Every row comes from one small tree of marks. Brackets hold a mark, then the marks that hang from it, in alphabetical order. Every link used is in the known rows. Which tree was each row made from?
Known rows:
{zalu {beku garevus zilad}}: [ -4.2 -14.1  -2.3  -4.7   6.3  19.6 -19.1  23.0   4.7  10.2  -0.8 -16.2
 -18.5  29.8  -9.1  -0.8  -9.2 -20.6  -2.9   4.8   9.4   9.9  -9.3 -25.6
 -28.1 -25.1  -8.6  -6.8 -25.1   2.7   3.6 -16.8]
{pebuf {tepuf kazunob} {zalu beku}}: [ -2.2  -5.4  12.8  10.2  -0.7  11.3 -29.3 -11.6  -1.1  24.3  -7.5  30.7
 -21.9  -6.3  -0.1  -5.8  -5.3 -21.7 -16.9  -4.5  -3.0  -5.8  -7.9 -30.2
 -11.7   4.4   4.6  16.4   2.9  12.7  30.1   2.9]
{lefo {dugelaf {zuzo {beku zalu}}} mero}: [  6.2  -8.3   9.7  -9.3  24.5  10.0 -15.5  -6.6  18.1   5.4  36.4   8.0
  -2.5  -9.1  -9.2   0.3 -26.9  -1.0  -1.2   9.4  -3.8 -20.9  29.7 -31.1
 -10.4  29.2  44.7 -14.9  -3.7  18.9 -14.4 -10.6]
{beku garevus {zilad nogof} zuzo}: [ 19.9   6.9  -6.9  -1.9  28.4  21.9 -12.6  33.8  14.3   1.2  -1.2  -7.3
  -8.1  31.3 -14.6 -12.9  -4.4 -25.8 -12.4  -0.5  12.9   8.3 -17.4  -9.4
 -29.7 -25.1  25.1 -22.7 -19.7   4.2  14.4  -8.8]
{lefo {dugelaf {zuzo {beku zalu {zilad nogof}}}} mero}: [ 13.5   1.5  13.6  -7.4  20.4  34.1  -4.6   8.0  30.8   7.6  29.7   5.2
  -8.6 -10.8 -20.0  -1.4 -34.1 -14.4  -5.4  -1.9  14.9 -11.9  24.0 -32.5
 -26.3   9.1  53.3 -18.4  -1.3  20.8  -7.9 -22.8]
{lefo mero}: [  9.4  -0.2   4.6  -3.3  19.5  -4.7  -1.3   0.5   5.3  -4.2  14.6  -5.1
  11.8  -0.3 -11.0  -9.5 -13.8   0.6  -4.9   0.4  -3.1  -8.9  -2.2  -6.8
 -14.0   1.7   1.3 -11.6  -7.4   3.1  -4.4   4.7]
{savib zilad}: [ -1.2  -1.7  -8.1  -3.0  -5.9   3.2  -3.3   9.6   1.3  -6.5 -10.4 -10.6
  -2.3  -0.4   6.9   4.9  -2.7 -10.6   6.8   9.2  -1.0   0.6   2.0  -6.6
  -4.7  -1.8 -10.2  -4.2  -3.3 -16.9  -4.5 -15.7]
{pebuf {beku garevus} zalu}: [  3.0 -13.0  19.7   8.0  19.2  25.6 -22.4  14.0  -7.7  -2.2   5.7   1.4
 -10.5  33.2   3.0  -4.6  -8.0   6.8 -21.7   2.1 -14.0  -1.0  18.4 -14.5
   3.1 -34.9 -20.1   2.0 -37.6  16.8  11.0  -0.5]
{zuzo beku}: [ -4.0   1.8   6.8  -3.4  -5.6  -0.1  -3.5  -5.6  -0.6  19.6   7.2   4.1
  -0.9  -5.3  -5.8   9.1   0.0  -0.8  -5.9   3.7  -4.7 -11.9   7.8  -8.4
   2.9  10.9   3.6  -2.3   8.2  16.2 -18.4  -7.1]
{lefo dugelaf mero {zuzo beku}}: [  1.5  -3.3  -2.7  -7.3  29.5  -6.9   6.3 -25.8  22.4  10.2  52.8  18.5
  19.1  -6.8 -20.3  -2.0 -20.3  -1.8  -2.7  14.5 -13.3 -26.2  13.3 -37.2
 -24.2  32.6  65.3 -29.7  -9.5  21.5 -31.0   3.7]
{beku garevus zalu {zilad {nogof felebof}} zuzo}: [ 28.2  15.0  15.8  -0.1  37.2  25.3 -10.8  47.8  18.3  -8.3  -6.8 -20.6
 -12.3  22.0 -11.8 -20.2 -20.7 -34.4 -13.2  14.4   4.3   4.5  -5.4  -9.0
 -40.2 -48.3  17.6 -16.8 -20.1  15.2  34.7   1.5]
{zalu {beku garevus}}: [ -8.8 -18.1   8.0  -4.7  10.0   5.7 -17.5  11.7  -1.6  13.9   7.8 -14.3
  -8.2  26.6  -3.9   9.2  -8.3  -6.2 -11.0  -0.7  -6.0   0.1 -14.7 -19.1
 -12.8 -18.5  -2.6   1.3 -20.0  11.5  -4.5 -10.3]
{pebuf beku}: [-11.0 -10.1   7.9  14.6   1.0   9.1  -7.3  -3.3  -4.0  10.4   7.1   9.5
   0.6   7.0  -4.1  -0.1  -0.5  -0.5  -0.6  -1.0 -16.7  -4.0   2.5 -13.3
   6.1  -4.6  -1.9   0.6  -5.9   2.6   2.3  -3.0]
{zuzo {beku garevus zalu {zilad {nogof felebof}}}}: [ 17.5  12.8  32.9  -2.5  17.7  23.0  -0.7  28.6  16.8   9.7   0.7 -24.5
 -10.7  11.1 -18.8   1.4 -25.7 -19.9 -12.9   6.9   7.2  -2.5   7.1 -13.2
 -33.8 -47.9  -2.0  -7.5 -13.1  31.4  12.1  -5.4]
{dugelaf {zuzo {beku garevus}}}: [  1.4  -3.4  -1.5  -8.1  18.7  -1.1 -22.4  19.6  -4.4  24.4  13.9  -8.6
 -16.4  31.7  -4.0  -3.5  -0.2  -3.9  -6.7  -4.9  -2.6 -11.9  -3.2  -5.7
  -2.9   5.1  21.7 -12.8  -5.9  21.6  -5.7 -12.0]
{zilad {nogof felebof}}: [  4.0  17.7  29.3   9.7  14.8  -4.0  23.7  12.9   4.9  10.2  -1.9  -3.8
   5.6 -14.0  -5.1  -1.8 -15.6  -9.8  -3.1  -5.9  -4.6  -5.5 -21.6   5.0
 -11.4 -25.1  15.0   1.9   7.3  14.8  13.4   9.3]
{pebuf {beku garevus zalu zuzo} tepuf}: [ 12.2 -18.0 -10.1  20.1  27.0  19.1 -52.7   5.6  -4.2  -3.2  10.4   9.8
 -15.0  41.6 -20.0 -16.3 -11.3 -29.0 -21.5  12.2 -23.4  -7.3   7.8 -31.6
  -5.3  -8.2  19.2 -14.9 -23.9  16.6  37.1   5.9]
{lefo dugelaf mero {zuzo {beku garevus zalu {zilad nogof}}}}: [ 21.9  -2.8   6.7 -15.4  37.0  30.8  -3.9  -1.8  37.2  -3.2  50.5  -3.1
   9.6  17.8 -34.2   2.0 -33.2 -11.3 -12.5  10.3   7.7  -9.9  23.5 -46.8
 -52.8 -15.4  59.2 -34.7 -31.1  31.1 -15.1  -7.5]
{dugelaf {zuzo {beku garevus {zilad {nogof felebof}}}}}: [  9.4  17.9  17.5   1.9  34.3  10.4   0.7  44.5   6.9  29.5   6.3 -19.0
 -20.9  19.8 -12.1 -14.0 -19.3 -27.3  -3.3  -5.9   5.5  -8.5 -18.9  -7.9
 -29.7 -29.1  29.2 -15.9  -3.5  29.0  12.1  -7.8]
{zilad nogof}: [  2.6   6.7  14.7   2.1  -1.6   8.5  10.2   3.3   7.2   6.7  -0.1   0.2
   6.1  -3.6  -4.5   8.5  -3.1   0.5  -8.0 -13.2   5.2   1.7 -11.4   1.3
  -1.7 -11.7  14.6   2.4   5.1   7.0  -1.8   0.3]
{dugelaf {zuzo {beku zalu {zilad nogof}}}}: [  9.9   8.1  11.1  -7.1  -6.9  39.5 -11.9  22.6  19.2  18.2   4.4  -3.6
 -24.2   3.8  -9.4   3.5 -10.0 -18.7  -9.3  -5.8  16.4  -5.1  10.9 -12.3
  -8.0 -11.2  26.6  -7.1  12.7  17.2   0.1 -17.1]

Which tree is each row?
[  8.6  -5.9 -10.3  -7.1  45.9   7.0 -16.1  15.9  16.3  13.2  32.1  -5.1
  -9.9  16.5 -18.6 -15.6 -25.6 -13.8   7.3   6.3   7.5  -8.6  14.6 -33.8
 -38.5  16.0  40.6 -32.1 -23.6  15.4 -10.7 -23.1] | {lefo {dugelaf {zuzo {beku garevus zilad}}} mero}
[  4.9  -6.7   1.4  -1.4  20.3  30.9 -22.5  36.2  14.9  19.2   3.1  -7.2
 -17.1  31.0 -15.3  -5.9 -10.8 -34.2 -18.7  -1.9   7.3   5.0 -27.4 -26.5
 -31.3 -28.3  30.7 -16.0 -18.5   9.2   6.3 -16.2] | {zalu {beku garevus {zilad nogof} zuzo}}
[ 10.3  -6.5   2.8   5.6  28.5  12.3 -52.7   8.2  -0.3  20.7  -1.6  25.2
 -26.1  26.5  -6.3 -20.1  -3.4 -36.3 -26.6   3.3  -9.4  -9.1 -16.4 -33.3
 -24.6  -0.8  23.8   0.0 -17.1  17.2  39.6   1.6] | {pebuf {tepuf kazunob} {zalu {beku garevus zuzo}}}
[ 28.3   2.2  -0.3  -7.7  20.3  38.9 -23.6  35.7  18.9 -12.3  -2.8 -14.0
 -12.6  31.5 -14.8  -9.9 -10.5 -23.1 -17.7   6.0  13.1  10.7   3.2 -13.2
 -29.4 -36.6  17.0 -17.1 -22.2   7.1  20.7 -10.8] | {beku garevus zalu {zilad nogof} zuzo}
[ -1.7  -3.5   0.8  -3.8  31.2  -4.8  -3.0  -7.0  12.7  18.0  38.6  13.0
  -0.4 -11.6 -11.0  -5.8 -20.9  -3.0   4.3   1.8  -4.2 -23.7  12.2 -27.3
 -10.2  38.0  55.5 -18.7   0.5  18.0 -19.4 -12.6] | {lefo {dugelaf {zuzo beku}} mero}
[ -2.4  -2.0   1.9   3.9   5.6  30.6 -10.1  27.3  18.3  21.4  -2.4   5.1
 -16.6   5.6 -10.8  -7.0  -7.4 -39.8 -14.9   1.3   7.2   1.0 -24.5 -26.4
 -19.1 -10.9  37.6  -8.4   1.9   1.1   3.1 -15.0] | {zalu {beku {zilad nogof} zuzo}}
[ 10.4  -6.8  13.3 -13.7   1.1  13.1 -24.9   3.2   4.0   2.4   8.2 -17.0
  -6.5  22.4  -9.5  14.4 -10.0   3.8 -16.7   8.4  -4.2  -6.4  21.6 -13.1
  -9.3 -16.5 -10.8  -4.5 -17.4  25.0  -7.2  -9.5] | {zuzo {beku garevus zalu}}
[  1.4 -12.9 -11.3  -4.3  21.3  21.1 -30.8  35.7   7.6   9.8   2.6  -8.0
 -22.1  36.1  -8.9 -13.2  -5.7 -35.1 -10.3  16.4   1.4   4.9 -15.2 -28.9
 -29.7 -16.1  15.8 -17.3 -24.7   0.0   8.1 -16.0] | {zalu {beku garevus zilad zuzo}}
[ 18.1  -0.1 -12.0  -4.0   7.0  31.5 -25.3  23.6  15.2 -15.1  -6.6  -2.9
 -19.3  10.9  -7.1 -16.4  -2.6 -27.8  -4.5  21.5   8.7   4.7  18.3 -12.3
 -19.7  -7.1   9.9 -13.9  -7.9  -8.1  18.8  -6.8] | {beku zalu zilad zuzo}
[  6.8 -13.5  11.2  -6.1  26.4  25.2 -34.9  29.2   1.4   3.2   3.8   0.2
 -20.7  33.9   5.4  -6.3  -9.1 -18.1 -31.4  11.8  -8.5  -4.6  -1.2 -21.1
  -8.0 -24.7  10.4  -5.3 -34.6  11.9   6.0  -6.9] | {pebuf {zalu {beku garevus zuzo}}}
[ 14.2  10.6   5.3  26.7  19.5  39.4 -32.1   8.4   9.0  22.4  -8.8  44.5
 -21.7   4.7 -13.6 -30.8  -2.3 -41.5 -21.7  -5.1  -2.8  -2.6  -5.9 -32.6
 -21.2  -7.7  31.8  -3.2   0.7  10.9  50.0   0.2] | {pebuf {beku {zilad nogof} zuzo} {tepuf kazunob} zalu}
[ 14.0  -5.5  -3.9 -10.7  11.2  30.0 -34.1  30.8   8.6   6.5   7.6 -17.8
 -32.1  33.9  -7.7  -5.1  -8.0 -15.8  -6.8   8.1  10.9  -2.1  21.3 -14.9
 -19.3 -11.7   4.8 -14.4 -14.9  17.9   6.4 -17.8] | {dugelaf {zuzo {beku garevus zalu zilad}}}
[  5.3  -0.9 -12.4  -5.4  30.0   7.5   7.1 -13.1  29.1   6.5  44.4  16.2
   6.7  -5.7 -25.8 -10.1 -21.1 -17.4   5.5  20.8   0.6 -17.4  20.5 -42.1
 -39.8  24.0  58.7 -37.3 -13.7  16.2 -25.2  -4.9] | {lefo dugelaf mero {zuzo {beku zilad}}}
[ 19.4  -3.0  -8.2  20.2  35.5  27.8 -51.4  16.0  -1.3  13.3  -6.2  29.9
 -27.7  36.9 -10.7 -36.9   0.5 -39.9 -17.9   7.6  -7.8   1.5   4.5 -36.2
 -32.3 -10.5   9.5 -13.0 -25.1  10.2  56.1  -2.0] | {pebuf {beku garevus zilad zuzo} {tepuf kazunob} zalu}
[ 20.5  17.3   7.9   5.6  45.4  11.0   0.3  45.0  11.8   4.6  -4.5 -15.1
  -6.8  20.3 -13.8 -24.6 -16.8 -37.6  -8.1   8.1   3.1   4.1 -24.1  -6.2
 -39.8 -37.9  28.3 -21.9 -17.3  11.7  28.6   0.3] | {beku garevus {zilad {nogof felebof}} zuzo}
[  6.0  -3.5  -3.1  -6.6   9.1  10.8 -14.1  16.8   5.0  13.9   2.9 -13.1
 -13.6  24.2 -14.2   0.4  -5.2 -11.6  -4.0   8.6   9.8   0.5  10.0 -13.6
 -25.0 -14.4  -8.2 -14.8 -15.6  16.6  -7.4 -15.7] | {zuzo {beku garevus zilad}}
[ 10.4  13.5  25.2  36.0  22.7  31.9   1.3  19.0   2.4   9.8  -4.9  18.3
 -19.3  -5.6 -12.0 -22.0 -27.3 -38.5 -15.3   0.0  -9.7  -0.6   1.5 -21.1
 -12.5 -41.2   9.5   2.5 -10.6  21.1  46.6  13.7] | {pebuf {beku {zilad {nogof felebof}}} tepuf zalu}
[ 10.7 -10.9  -4.0  21.7  24.9  33.8 -33.9  15.4  -6.0  -3.9  -0.9   8.8
 -25.4  35.3 -10.7 -19.9 -15.9 -26.0 -15.8   3.8  -3.8   8.0  19.7 -27.5
 -12.1 -33.0 -12.5  -6.8 -39.9  13.7  38.0   2.9] | {pebuf {beku garevus zilad} tepuf zalu}
[  1.7   9.3  -0.2  -0.8   0.4  24.3  -2.8  22.9  13.5  30.1   6.3   2.4
 -20.1   3.2  -9.1  -3.8  -5.5 -18.9  -3.7 -13.3  15.7  -6.9  -6.9  -8.3
  -8.4   1.6  34.4 -12.2  16.8  17.8  -5.9 -15.7] | {dugelaf {zuzo {beku {zilad nogof}}}}
[ 21.1   0.8   9.3  -7.2   5.3  37.6 -11.7  25.0  16.0 -13.1  -3.9 -22.1
  -9.8  24.9 -13.2   3.8 -15.1  -9.0 -13.3  -5.6  20.5  15.7   8.1  -8.3
 -28.5 -47.4  -7.6  -4.4 -23.0  10.3  15.6 -10.7] | {beku garevus zalu {zilad nogof}}
[ -2.7 -16.5  -0.3  -4.2  22.5   7.8 -31.4  22.6   1.6  14.8   9.3  -5.1
 -12.4  34.0  -4.1  -3.8  -4.3 -22.0 -14.8   8.2  -9.2  -4.8 -21.9 -24.1
 -14.4  -7.0  22.7 -12.3 -19.7   7.2   0.8 -11.2] | {zalu {beku garevus zuzo}}
[ -0.1  -8.4   7.0  22.5  -4.5  13.2 -34.8 -25.0  -2.0  16.2  -1.9  27.4
  -9.7   3.0 -14.3  -9.6  -0.3 -15.4  -5.8  -2.7 -16.8  -7.2   8.3 -29.9
  -8.9   9.8   2.3   8.6   7.9  11.9  40.3   4.0] | {pebuf {beku zalu} {tepuf kazunob}}
[ -2.4  -7.8  11.4  -3.3   5.9  28.3  -9.1  25.8  11.0  18.0  -0.1 -15.7
 -13.1  25.3 -14.8   6.7 -15.4 -20.5 -12.9 -12.0  14.8  11.8 -20.6 -22.7
 -28.4 -38.3   7.1  -2.0 -19.9  12.4   1.7 -17.8] | {zalu {beku garevus {zilad nogof}}}
[ -6.5  -2.0  -7.3  -4.7   9.6  -2.6   6.2 -28.5  15.2  14.8  38.5  23.7
   5.7  -7.3 -10.5   7.4  -6.2  -1.3   5.5  11.5  -8.2 -14.3  18.7 -29.2
 -11.2  31.6  63.0 -17.1  -1.1  15.9 -28.7  -3.8] | {lefo dugelaf {zuzo beku}}
[ 19.0 -10.8  -2.2 -13.1  39.2  22.8 -24.6  15.1  22.1  -1.4  30.7  -9.9
 -13.2  18.1 -20.4  -9.0 -30.7 -12.6  -0.4  11.6   9.0  -8.9  34.4 -36.3
 -37.7   5.4  33.8 -25.9 -27.4  18.6  -1.6 -21.9] | {lefo {dugelaf {zuzo {beku garevus zalu zilad}}} mero}
[  4.4  -4.5   9.9  10.8  17.8  28.3 -25.6  15.2  -1.2   1.5   3.2  23.2
 -14.2  13.5   7.2 -16.0  -1.3 -12.8 -21.8  13.3 -20.2  -8.5  15.7 -17.1
  10.2  -8.2  10.4  -4.2 -17.3   5.7  11.2  -0.9] | {pebuf {beku zuzo} zalu}
[  9.9  -1.1   5.2  -9.0 -13.0  29.6 -13.3   6.5  12.9   3.2  -2.7  -4.1
 -17.4  -2.0 -11.0   5.4  -8.6 -13.7  -6.7  14.8  12.5  -2.6  32.4 -16.5
 -13.0  -8.1  -9.9  -4.6  -2.0  10.5  -4.2 -14.9] | {zuzo {beku zalu zilad}}
[ 13.1  -4.7   0.3  -8.3  21.8  25.3 -14.9   7.7  24.1   1.5  28.3   3.2
 -13.7  -8.5 -14.5  -9.5 -28.3 -17.0   4.2  12.9   8.2 -11.5  35.6 -36.6
 -26.5  21.8  38.3 -22.2  -8.6  10.8  -7.0 -19.2] | {lefo {dugelaf {zuzo {beku zalu zilad}}} mero}
[ 20.7   1.0  10.2  29.0  41.9  30.3 -28.4  30.8   6.1   5.3   0.6  -1.0
 -17.7  30.1 -27.2 -27.3 -30.0 -53.0 -16.4  11.0 -16.9  -3.4  -7.1 -33.7
 -33.1 -39.6  28.4 -18.5 -21.0  22.3  57.1   7.7] | {pebuf {beku garevus zalu {zilad {nogof felebof}} zuzo} tepuf}
[ 14.5  -6.4   2.8 -11.8   2.1  27.4 -25.3  16.2  10.7   1.1  -0.6 -19.8
 -17.0  24.0 -13.7   3.5  -9.9 -10.7  -9.9  13.7  12.6   1.6  29.0 -18.3
 -23.4 -24.4 -16.5 -11.7 -19.5  18.5   0.2 -14.8] | {zuzo {beku garevus zalu zilad}}
